Each row was made from one path, in order. Every step used is in the known rows, and no mark comes twice. Write each row's path.
In the rows, 128 means zero.
Known rows:
N, L, G, R: [130 109 120 170 157 122 134 118  96 158 159 156 128 130  84 112 122 128
 132 143 145 140 105 110 153 126  91 155 125 120 120 131 122  99 172  82
 123 127 132 138 155 139 117 167 110 166 141 124 120 173 143]
R, A, L, G, N: [127 133 137 115 134 116 129 158 151 169 170 159 146 139  78  89 104 115
 114 154 133 115  76 123 138 125 173 150  82 151 112 108 130  85 150 109
 225 139 150 116 159 141 153 177 108 129 122 104 131 162 147]
R, A, L, G, N, B: [129 124 139 136 153 117 136 171 132 173 174 166 144 143  89 100 113 112
 112 157 134 115  51 116 154 112 170 154  85 164  94  77 137  75 145  92
 216 137 148 123 166 154 166 182 100 123 124 111 125 181 151]
G, R: [151 123 128 160 148 121 146 122 121 163 140 145 130 134  73 102 123 133
 137 131 106 122 156  92 116 117 110 151 127 137 120 133 132 116 153 152
  90 142 139 146 152 116 103 171 118 140 137 104 133 103 128]
A, Z, L: [134 116 106 116 131 129 187 130 120 165 166 149 140 130  80 115 136 111
 139 141 144 110 154 173 139 140 135 140 136 165 112 129  67 115 142 121
 133 134 147 103 156 147 121 181 109 135 156 148 129 194 168]
G, R, A, L, N: [154 130 136 148 141 106 155 146 145 166 159 156 140 128  26  90 104 126
 132 146 106 127 110 106 119 127 148 152  99 137 125 104 128  88 147 118
 177 153 151 123 161 121 125 187 111 113 116  81 140 165 145]
D, S, M, C: [151 115 102 125 179 150 148  98 135 162 149 127 124 191 115  92  98 102
 133  99 132 162 111 127 132 123 160 148 128 175  94 116 109 122 186 136
  75 158 134 119 137 125 162 191 107 146  92 109 118 113 166]
N, B, L: [131 102 118 160 195 140 154 136  89 162 169 145 137 152 120 135 145 111
 119 144 121 105  66 161 155 113 151 149 131 166  88 109 128  99 125 106
  86 140 139 128 151 131 149 180 104 135 151 128 113 173 151]
A, Z, L, R: [132 108  93 106 120 111 188 135 117 166 173 153 147 128  50 102 128 115
 147 136 137 114 148 175 149 148 117 140 126 135 123 103  74 114 149 161
 168 137 150 107 159 129 107 180 103 136 137 162 134 229 168]
S, M, C: [136 121  88 129 173 137 158 108 142 156 153 127 133 164 158  89 132  93
 130 103 133 165 132  91 121 123 148 154 112 173 109 134 116 123 171 114
  65 117 139 117 139 114 145 180 111 153 124 118 124 120 139]
D, L, G: [114 111 138 129 157 135 133 134  93 161 159 137 128 132  96 111 127 103
 121 156 142 122  94 146 159 138 163 148 147 137 107 110 144 113 176 101
 116 128 134 124 152  99 137 162 103 152 121 108 126 138 155]
G, R, A, Z, L: [137 128 130 153 128 120 163 141 157 179 170 158 137 136  15 106 113 125
 133 156 122 121 160 134 138 134 131 146 111 147 109 106 112  93 137 129
 165 142 147 140 165 161 109 191 112 117 143 100 141 182 135]
Z, L, N, B: [145 102 108 128 172 110 192 154  87 163 154 158 131 120  96 123 166 121
 150 130 141 122 114 131 146 127 152 144 116 109  86 106 114 107 143  77
 136 132 143 113 153 108 141 171  87 133 132 138 109 185 163]
D, L: [122 119 137 128 153 143 133 127  92 161 150 134 127 141  76 126  99 108
 122 141 120 127 115 152 133 133 166 149 157 158 113 123 133 114 155 111
  78 137 131 127 150 108 137 178 112 140 134  92 130 123 153]
D, L, R, A: [103 124 146 124 137 133 126 143 126 163 168 141 139 155   7 111  70 103
 122 139 114 132  94 171 146 140 157 151 118 103 131  81 171  99 150 149
 158 131 135 129 159 104 137 183 109 128 115  76 140 168 145]
L, G: [118 116 126 118 153 125 150 132 115 155 153 150 135 136 139  94 148 112
 128 129 145 118  96 138 143 124 127 150 110 109 122 120 141 122 167 100
 138 120 140 121 151  98 132 151 107 160 130 124 121 139 141]
G, L: [146 122 124 140 138 119 127 131 103 161 160 148 144 133  98 115  84 124
 133 141 116 111 135 105 125 119 129 143 138 144 104 122 106 107 144 104
  81 156 138 124 137 137 132 176 107 131 148 109 130 110 140]
D, S: [135 117 136 116 155 145 145 109 113 158 143 144 124 173  82 109  75 121
 136 112 123 124  99 165 132 113 151 143 133 144 118 111 117 120 163 139
 106 165 134 125 148 124 146 178 113 145 107 100 120 117 172]
G, R, A, Z, L, N: [156 125 127 149 136 117 176 144 155 176 169 159 142 119  27  95 137 126
 142 152 126 116 151 122 140 137 146 146 108 128 104  94 102  98 148 120
 191 142 149 124 162 132 113 189 104 109 133 102 138 195 145]
D, L, R, A, Z: [109 123 138 128 130 135 143 142 129 164 179 142 147 145   9 108  71  97
 122 148 119 122  96 189 157 143 157 148 128 139 131  63 131 103 153 170
 169 126 141 118 164 122 132 197 110 120 125  94 147 206 161]
A, L, N: [148 119 109 105 144 109 174 137  98 151 153 148 143 119  94  96 121 113
 138 130 122 116  89 136 116 129 158 147 119 156 130 117  86 107 153 108
 151 145 151  87 151 106 141 178 105 136 124 128 129 177 183]
B, L: [127 114 115 122 168 134 144 116 114 159 167 137 140 158 100 119 135 115
 124 144 123 107  94 164 130 131 152 144 131 151 102 151 120 104 130 128
  99 149 141 121 141 117 130 172 113 145 149 123 120 160 146]
R, A, Z, L, G: [104 127 131 112 131 131 172 153 157 173 185 162 142 143  64  99 129 104
 125 157 155 117 106 182 161 139 155 141  92 124 116  94 116  96 143  83
 210 123 149 110 163 156 138 174 105 129 140 119 130 211 153]
Z, A, L: [113 112 130  94 138 149 164 126 124 166 153 154 135 152  47 122  85 120
 132 135 144 100 108 177 115 135 139 146 113 155 131 135 124  89 122  64
 136 134 146 118 165 131 129 171 112 130 125 118 123 181 155]
S, M: [143 106 103 121 166 156 157 117 138 156 155 140 137 153 133 102  91  97
 133 124 122 154 118 100 116 121 158 152 104 132 151 133 112 130 151 134
  87 142 131 116 140 131 129 168 117 129 136 117 128 128 146]
L, G, N: [145 120 118 133 148 116 131 127 115 165 145 148 144 121 151  87 153 125
 132 134 141 108 123  86 142 122 142 149 117 130  92 121 118 121 180 134
 165 123 142 125 150 102 130 157 103 156 125 135 119 117 133]
C, M: [149 126 108  90 157 161 152 137 138 152 151 149 131 133 143 100 110 110
 146 138 146 154 134 126 115 119 162 163 130 137 119 133 154 122 136 156
 128 140 141 124 151 121 133 150 115 141 150  94 122 108 145]

Which path is each row?
[137 126 122 131 115 115 135 148 144 168 190 152 164 138  37  95  61 114
 132 146 116 108 111 140 148 129 120 143 113 135 116  67 105  97 147 152
 173 149 146 114 151 145 126 194 105 108 140 107 147 193 149] => G, L, R, A, Z
[104 127 137 109 132 119 145 141 149 160 162 151 145 160  40  90  85 109
 131 115 116 126  99 159 133 125 123 152  80  73 155  80 169 107 138 173
 186 127 144 123 158 108 130 173 114 134 125  90 136 176 131] => L, R, A
[126 131 132 102 143 119 166 154 143 158 166 155 144 135  60  95  93 107
 125 137 120 125  69 152 120 126 178 149  85 132 135  99 123  93 135  96
 194 138 152 100 155 120 151 183 110 119 125  88 135 184 169] => R, A, L, N
[146  92 119 183 193 124 143 140  93 173 173 150 135 137 108 116 171 125
 121 167 132  97  65 123 175 118 131 150 123 156  70 102 135  90 149 102
 113 144 137 145 157 129 129 171  96 141 131 134 113 183 133] => N, B, L, G, R
[125 121 130 169 143 134 142 126 129 165 178 161 138 132  60 104 110 115
 123 153 148 136  90 137 166 129 107 155 114 143 122  98 104  91 165  81
 172 115 140 129 164 166 122 184 111 144 147 110 134 217 150] => N, L, G, R, A, Z
[129 129 123 111 137 128 186 148 151 168 174 160 146 130  55 103 131 106
 137 143 140 123 113 170 141 139 176 143 100 124 118  90  92 103 142  89
 199 122 152  99 158 139 140 186 103 116 137 108 134 219 162] => R, A, Z, L, N
[144 125 114 146 131 119 137 128 129 167 169 157 160 131  66 105  91 119
 134 127 129 128 113 120 146 128 125 153 115 152 119  81  82  96 156 170
 213 119 143 115 159 160 133 201 110 130 147 127 135 211 151] => G, N, L, R, A, Z
[149 108 110 138 166 120 123 126 114 170 167 138 150 135 132  98 173 126
 125 157 144  91  91 121 150 134 166 142 124 141  71 141 111 103 159 138
 162 139 143 121 142 110 132 162 100 149 136 143 114 159 137] => B, L, G, N
[154 124 116 157 150 123 125 113  94 159 143 152 142 130 114 123 111 127
 135 123 130 134 128  88 124 117 135 153 140 158 105 142  86 107 153 134
 126 129 136 122 147 142 136 181 111 151 156 127 118 132 144] => G, N, L
[149 117 106 150 141 106 129 115  94 160 149 153 150 132  84 109 101 130
 142 117 126 132 124  96 133 124 112 153 126 126 114 114  94 106 164 179
 159 130 137 124 149 125 124 181 106 152 141 140 122 165 147] => G, N, L, R
[119 118 138 170 150 132 126 130 124 165 167 161 129 145  55 108 103 123
 123 148 143 145  90 118 159 123 110 157 105 109 122 115 146  87 160  79
 163 118 134 139 159 150 124 173 111 155 138  96 125 183 133] => N, L, G, R, A
[155 111 106 132 177 119 165 121 106 153 162 135 148 133 117 106 171 116
 135 140 130 103  85 155 133 134 173 142 126 126  99 131 111 114 145 125
 124 142 145 102 140  87 132 172 101 141 132 127 118 179 160] => B, L, N
[152 113 123 164 172 114 127 149 125 176 170 154 157 152  82 116 131 124
 124 141 116 102  74 117 159 117 159 150 105 140  72  73 140  86 133 180
 185 138 143 136 157 136 146 190  96 118 131 120 119 184 133] => G, N, B, L, R, A
[171 112 119 167 171 113 153 152  81 161 162 156 149 110 125 118 123 123
 142 138 118 111  95  81 148 110 149 147 136 147  79  73  99 105 160  75
  98 148 139 114 141 120 148 184  89 119 138 121 123 152 160] => G, L, N, B
[155 111 119 149 187 123 179 143  86 155 146 154 137 113 141 113 165 112
 143 116 125 119  79 114 141 108 150 153 120 135 109  72 120 120 155  95
 114 121 142 116 152  94 151 175  97 132 130 120 117 165 160] => L, N, B
[119 118 158 154 149 136 116 141 127 174 166 142 125 141  36 104 111 114
 113 171 129 125 105 127 162 137 157 152 126 121 102  95 174  95 172 105
 144 134 134 151 160 111 125 173 103 135 113  76 136 140 129] => D, L, G, R, A
[134 124 137 157 138 128 152 142 157 172 173 157 140 125  76  82 133 116
 124 154 136 111 108 129 156 127 122 150 101 129 122  83 135 104 168 127
 182 125 145 136 162 130 116 174 111 134 130 102 139 174 131] => L, G, R, A, Z
[139  99 126 120 167 141 186 144 103 166 154 162 135 128  69 124 128 117
 142 131 146  99  73 163 138 127 155 149 111 156 107  92 122  87 132  40
 155 129 147 113 166 119 148 180  95 117 117 127 114 214 170] => Z, A, L, N, B
[108 103 132 100 141 138 160 132 122 168 161 156 134 145  64 108 107 119
 132 145 162  95  86 175 136 138 137 146 101 140 122 123 133  88 140  46
 169 128 147 118 167 127 128 160 103 142 114 128 120 200 159] => Z, A, L, G
[102 116 129  94 123 108 160 152 146 169 173 159 139 162   4 102  95 121
 139 131 135 129 129 166 138 142 131 144  81  65 130 110 163  94 126 140
 200 138 144 122 160 124 122 167 101 131 124 108 126 199 136] => Z, L, R, A
[142 135 140 163 135 137 156 132 163 170 164 155 141 135  48  99 106 119
 127 146 109 116 134 128 131 120 129 152 114 156 124  92 118 105 141 145
 148 134 145 142 162 145 116 193 122 117 143  86 146 157 125] => G, R, A, Z
[131 106 140 182 191 134 140 153 124 175 184 156 136 152  76 116 155 120
 115 167 134 107  49 136 178 117 146 153 102 139  75  84 170  78 140  94
 151 136 140 149 161 144 139 175  97 126 133 107 117 199 123] => N, B, L, G, R, A
[118 106 124 152 180 132 151 151 118 169 186 153 146 167  57 121 123 111
 121 143 120 109  44 170 167 120 142 150  98 123 107  68 165  85 121 145
 156 139 141 132 159 134 145 186 100 123 138 112 121 227 140] => N, B, L, R, A
[131 133 149 153 141 127 136 134 156 168 152 151 131 150  41 101  97 125
 127 139 107 128 136 105 123 116 131 155 101 117 132 113 163 102 137 138
 136 140 141 151 158 127 116 179 120 125 134  66 138 118 110] => G, R, A
[127 113 108  96 125  97 160 137 107 155 167 147 148 141  45  92  82 115
 132 126 115 118  99 154 126 133 115 148 108 146 147 111 112  98 143 177
 159 154 149 108 157 121 123 177 110 143 121 139 136 189 177] => A, L, R
